Each row was made from one path, in order. Every step used is in the known rows, and no mark comes twice. Write each row's path.
Known rows:
f, x: [-13.4 -24.3  -8.1 -26.6  16.0  -2.0 -22.9   0.5 -20.9  -4.2  50.6  -7.1
  -3.6   8.8  18.3   2.1  25.0  -7.7  -7.2   0.4   7.5   5.9   1.1 -19.7]
x, f, l, j, c: [ 17.2 -18.1  -9.6   1.0   5.2   6.6 -48.0   5.2 -47.4  -9.1 -40.7  14.3
   4.8 -10.2   5.7   4.4  -4.1   1.8  -6.6 -16.7 -11.6 -28.1 -26.6  -2.0]
r, s, y, x: [-12.8  19.1  25.3  -9.4 -35.9   1.9  18.1   1.4  36.1 -24.9  18.4   4.3
 -16.7  -0.6   0.0   3.7 -16.1  -7.9  21.7  -6.0   1.5  12.5  34.0  18.8]
x, f, s, r: [ 24.4   5.3  14.6  -6.8  -0.9   6.9  19.1 -25.5 -26.9 -33.7 -20.6 -10.3
   9.8  18.4 -37.0   1.4 -15.4  -4.6 -29.7 -18.2 -27.2  -4.8  28.6   2.5]
j, l, f, s, y, x: [-12.6   2.0 -15.9  24.4 -12.9  -8.8  43.6  -0.3  18.0  20.2  -3.0   2.7
  -3.1  -1.8  -1.6   9.1   8.7   3.4 -24.9  21.4  24.4 -36.1  -1.2   8.9]
r, s, y: [-22.2  24.8  13.3 -14.7 -30.0  13.0  15.0   0.5  42.7 -32.9  13.4   3.9
 -18.2  -4.4  -1.5   7.1 -26.5   6.4  27.5  -4.6  -4.2  26.9  26.3  16.3]
s, f, x: [ -8.9   7.1  28.8 -13.5  16.5  -2.2  -9.3   9.1   4.0  20.1  28.1 -28.1
  -6.0   9.0  -6.6  -8.8  -2.3   0.1   9.7 -11.6  14.0  18.7  -6.6  -4.0]
s, y, x, f: [ 21.1  -6.4  38.3  -2.6 -27.2 -13.8   4.6  -5.7  11.5   1.7   1.9 -10.1
   5.7  14.6  11.0   4.9  -0.9 -40.1  10.4 -17.5   2.8 -25.8   3.8  12.4]
r, s, f: [-22.7  29.7  18.7  -8.0 -17.9   9.9  10.4   3.0  35.2 -19.0  10.3  -5.4
 -17.8  -7.8 -15.2  -2.7 -29.5  24.5  20.4  -9.6  -1.2  39.8  23.4  15.3]
l, j: [-11.1 -17.7 -48.6  -5.8   5.6   2.6 -41.5  24.9   0.3   8.4   5.3  28.4
   4.4 -17.0  30.8   9.2  13.8  47.2  24.5  28.0   0.8  -0.4 -11.2 -34.8]
s, f, l, j, c: [ -4.7  15.0   8.0   8.8  13.5   5.6 -38.3  21.1 -11.5  18.1 -18.5   0.9
 -13.1 -18.0   2.8  -1.4 -21.7  24.2  26.8  -7.8   5.0   0.0 -28.3  -4.5]
f, x, y, s, r: [ 16.6  -6.1  14.4 -13.5  41.9  -1.8  14.6 -22.1 -16.5  -6.2  19.4 -13.7
  10.6  23.3 -16.1 -14.8  18.8 -39.3 -15.9 -12.5  -4.5  32.9  28.8 -11.2]
r, s, y, x, f, l, j: [ -1.8  20.7  27.5  -2.9 -24.2   5.0   4.5  18.2  20.6 -20.1  -8.8  11.1
 -11.7  -5.5  -7.7  -4.4 -17.2 -10.2  17.8  -9.8   1.6  -6.3  25.0  22.2]
n, x, f, s, r: [ 24.9   4.9   9.1   4.7   5.7   0.1  14.6   1.2 -18.8  -8.8  -2.9  -2.5
  15.2  30.0 -10.6   9.2  -4.8 -16.1 -15.0  -2.0 -12.0 -12.0  -8.1 -13.7]
x, f: [ 16.3 -23.8   0.1  -8.5 -10.1  -0.5 -18.9 -17.8 -20.0 -16.8 -14.2  -8.4
  14.9   6.7   3.7   6.7  -1.1  -4.6 -15.6 -20.7 -16.4  -7.0  -8.3   2.2]
s, y, x, f, l, j: [ 24.2  -4.2  32.1   3.5 -15.7  -9.7 -10.6  11.7  -0.4   7.4 -12.9  -2.3
   5.2   6.1  11.5   0.7  -0.7 -34.7  13.9 -14.5   5.0 -40.1  -2.5   9.6]
r, s, y, x, f: [ -4.9  18.6  33.4  -9.0 -36.2   1.6  19.0   0.7  31.7 -23.9   6.6   3.4
 -10.9   3.6  -8.1   0.3 -17.0 -16.1  15.1 -14.0   0.2   7.0  32.6  24.6]
j, l, f, x, y, s, r: [ -8.0  -0.7 -18.2  12.6  16.8 -15.3  48.8  -1.9  17.8  22.0 -11.0  -1.0
   5.1   5.7 -10.5  -4.4   9.8   0.2 -36.5  13.3  23.3   4.6   8.4  -2.2]
r, s: [-24.1   8.8 -10.0 -13.4 -23.8  10.1   0.1  -6.6  20.8 -38.2  19.6   9.8
 -15.4 -11.5   3.9   7.8 -14.8  23.9  10.9  -0.8 -10.1  31.6  27.0   5.7]
j, l: [-25.5 -23.1 -42.9  20.1  -3.0 -15.9  -9.6  -2.2   4.0 -15.0 -10.1  10.6
 -10.6 -12.6  39.5  27.5  11.2  20.5 -13.1  -1.5  12.4  -7.9 -11.6  -5.1]
c, j: [-30.0 -11.3 -39.0  -6.5 -17.1  -3.0 -30.2  10.0  -0.3  -9.9  17.6   9.3
 -10.9  -4.8  33.7  13.6  18.8  32.1  19.3  22.9 -11.9   0.4 -34.8 -10.3]
j, l, f, x, y, s: [-11.2 -10.4 -23.6  15.3  15.9  -8.6  35.2  -2.8  12.2  26.9  -4.6  -1.0
   6.1  -0.1  -2.4  -2.1  19.6  -4.2 -33.0  15.8  25.8  -6.6  -5.1   2.1]
r, s, y, x, f, l: [  0.0  20.3  35.7  -4.0 -29.2   4.1  10.4   3.6  19.5 -27.9  -3.3   0.9
 -13.4  -1.9  -7.5  -2.4 -21.5 -20.9  11.2 -19.3  -1.7  -3.2  27.5  28.6]
c, j, l, f, x: [-44.8  -7.0 -45.5   6.0  -9.4 -12.0   1.2  28.6  12.5  20.0   8.4  11.8
 -11.8  -3.0  24.3   6.9  31.0  30.0  -3.0  37.4  18.5 -17.5 -42.5  -4.0]
x, y: [ 13.3  -5.9  -9.0  15.1  12.7  -7.2   3.8 -37.5   5.9 -18.4  -4.8  -7.4
  14.1  16.3  14.7   3.5  12.9 -27.4   2.7 -15.0 -12.6  24.3  -4.0  -0.3]

Which path is each row?
[ 31.5  -8.4   0.3  13.0  26.1   9.1  10.6 -50.4  -7.5 -14.0 -12.4  -9.1
  21.8   6.4  -8.0  -5.0   8.7 -33.3  -3.6 -14.1 -25.5  31.8  15.2   3.3]
x, y, s
[ 34.4 -14.2  27.7   3.8 -16.2 -21.0  12.0 -19.7 -30.6 -10.1   0.4  -4.4
  11.2  17.6 -14.9  -2.6  12.1 -28.8 -29.9 -15.7 -10.5 -29.2  33.3   1.7]
y, x, f, s, r
[-25.6   6.9 -31.1  10.8   5.4 -13.6  28.2  17.0  15.2  16.7 -10.4   8.7
  -3.9   5.7   0.5  -3.7  21.7  15.9 -10.4  30.0   9.9   2.4 -19.2  -1.4]
c, j, l, f, x, y, s, r
[-37.5  -2.3 -40.4  13.9  -1.3 -14.5  10.6  20.9  16.1  19.2   0.3   8.3
  -7.1   5.0  19.5   2.9  34.6  15.0  -4.0  32.4  17.9 -12.6 -42.0   1.3]
c, j, l, f, x, y
[-26.4  28.0  26.7 -16.4  -5.1   9.6   9.7  10.8  26.8 -12.2  24.7  -9.4
 -19.5  -1.0 -19.9  -9.7 -18.1  12.3  14.7  -9.1   7.8  38.7  25.4  12.9]
r, s, f, x
[  4.9  12.9  22.3   8.2  10.8   3.2 -25.4   5.2 -11.0   3.2 -12.5 -27.1
  -7.8 -12.2   0.9  -3.2 -26.7   6.7   9.0 -23.8  -3.1  -1.1 -19.3   7.8]
s, f, l
[-25.4 -16.9 -53.8  -8.9  -5.0   2.7 -49.8  18.1  -6.5  12.2   7.7  58.0
 -11.9 -18.8  32.3  18.8  12.7  52.0  41.4  32.2   6.8  11.1 -22.4 -39.5]
l, j, c
[  9.6  16.8  10.4  -5.0 -21.3  13.8  52.8 -11.8  17.4  30.3  29.5 -10.3
   9.2   7.5 -31.7  -9.6  -5.9  -4.3 -10.8  33.5   4.2 -25.1   8.6   5.9]
l, f, s, y, x
[-42.2  -5.5 -51.2  11.7 -18.1 -11.9   1.0  23.6  18.1  15.3  -1.6  14.6
 -10.4  -8.1  28.1  11.7  22.7  38.1   0.2  37.2  12.1 -15.7 -44.4  -1.9]
c, j, l, f
[ 23.8 -18.9  -7.2   2.6  10.3   6.2 -45.0   8.7 -43.8 -11.2 -42.2   1.3
  12.6  -9.2   5.0  -0.6  -3.1   0.0 -13.8 -19.7 -14.5 -33.9 -21.3   1.0]
x, f, l, j
[  1.1 -14.4   2.7  -9.7  32.3  -6.6  -4.3 -15.2 -14.1  -4.4  32.2 -12.6
   6.4  24.8   7.8  -6.9  32.8 -39.6  -7.8 -10.3   5.9  17.2   1.4  -9.5]
f, x, y
[ 25.0  -3.5  -0.4 -17.1  10.2   7.7  15.9 -30.6  -9.9 -21.8  -3.3  -2.4
   8.4  -8.5 -21.3  -1.0 -25.7  17.8 -12.5  -3.5 -33.7  41.9  51.1 -18.7]
y, s, r
[ 20.5  -3.0  18.4  -6.2  15.6  21.3  -2.6 -23.5  -8.9   9.4   2.3 -17.0
   8.5 -17.3 -23.3  -6.7 -19.0   9.6   4.3  -7.1 -21.7  28.1  18.6  -0.1]
y, s, f
[  2.0  14.6   9.8  10.7  18.6   5.1 -33.9  24.6  -8.4  15.8 -20.5 -12.2
  -5.4 -17.2   2.9  -6.1 -20.7  21.6  19.3 -10.9   3.1  -6.4 -23.3  -2.1]
s, f, l, j
[ 29.0   9.7  12.5  22.0  36.8  12.7  -0.7 -28.9 -12.0   7.8 -31.4   1.6
  11.9  -1.2 -20.1 -11.8  -2.3 -25.0  14.0 -14.8 -15.3  30.2  -0.1   3.6]
x, y, s, f, l, j, c
[  4.0 -13.7 -33.4   7.3  19.6   7.7 -59.9  22.9 -38.9 -10.0 -19.2  13.8
  -3.3 -28.4  30.5   5.2  -1.9  23.1   6.7   2.1  -8.1 -29.0 -22.7 -16.1]
f, l, j
[ 14.2   8.0   6.5 -18.5  14.4  -0.9  53.9 -12.0  15.8  36.7  24.1 -16.4
  20.8  19.4 -35.5 -26.1   4.8 -13.8 -26.7  22.2   8.4  21.8  14.7  -8.9]
l, f, x, y, s, r
[ 34.0 -31.3  12.5  10.3  -7.6 -22.1 -33.1   4.2 -43.8   5.5 -14.4   3.4
  13.6  -1.9  14.2  -3.9  20.3 -26.0 -19.3 -16.6  -1.3 -48.9  -0.9  -0.3]
y, x, f, l, j
[ 17.3  -3.5  29.7   1.6 -21.8  -9.7 -14.7   8.4  -3.7   9.7 -11.7  11.7
  -2.2   5.2  12.4   5.0  -1.0 -32.2  21.6 -11.8   7.5 -34.2  -8.4   6.5]
s, y, x, f, l, j, c
[-24.8  33.5  10.9  -1.7  -8.7  15.2 -11.8  18.7  15.6 -12.1  -7.9  14.4
 -27.3 -20.3 -13.3  -2.9 -31.4  29.9  29.4  -6.1   2.5  26.7   8.3  11.6]
r, s, f, l, j, c
[ 11.2  -2.0   1.7 -15.7  14.2   6.1  39.8 -14.0   9.7  41.7  31.1 -16.0
  22.3  13.1 -26.7 -24.9  15.0 -17.7 -23.2  25.4  10.4  11.1   1.3  -4.5]
l, f, x, y, s
[-19.7   5.9 -24.8  20.3  -8.2   0.1  41.9  -1.1  21.9  14.5  -6.4   2.6
  -4.9  -5.0  -2.5  11.2   0.8  13.7 -21.4  22.5  20.2 -25.6  -6.6   7.7]
j, l, f, s, y
[ 24.0 -12.2  -6.3  11.4  14.3  -0.5 -29.6  25.3 -30.2   6.3 -18.6   4.6
  17.8  10.1  18.0   7.7   4.5 -12.8  -4.7  -2.7  -3.3 -32.5 -42.8 -15.4]
n, x, f, l, j
[ 16.4  -5.3  26.7 -15.1  28.2  20.3  -2.9 -16.6 -17.2  16.0  16.1 -21.5
   6.6 -10.0 -29.0 -14.3  -8.2  -2.5  -1.0  -7.2 -12.5  26.9  20.9  -3.0]
y, s, f, x
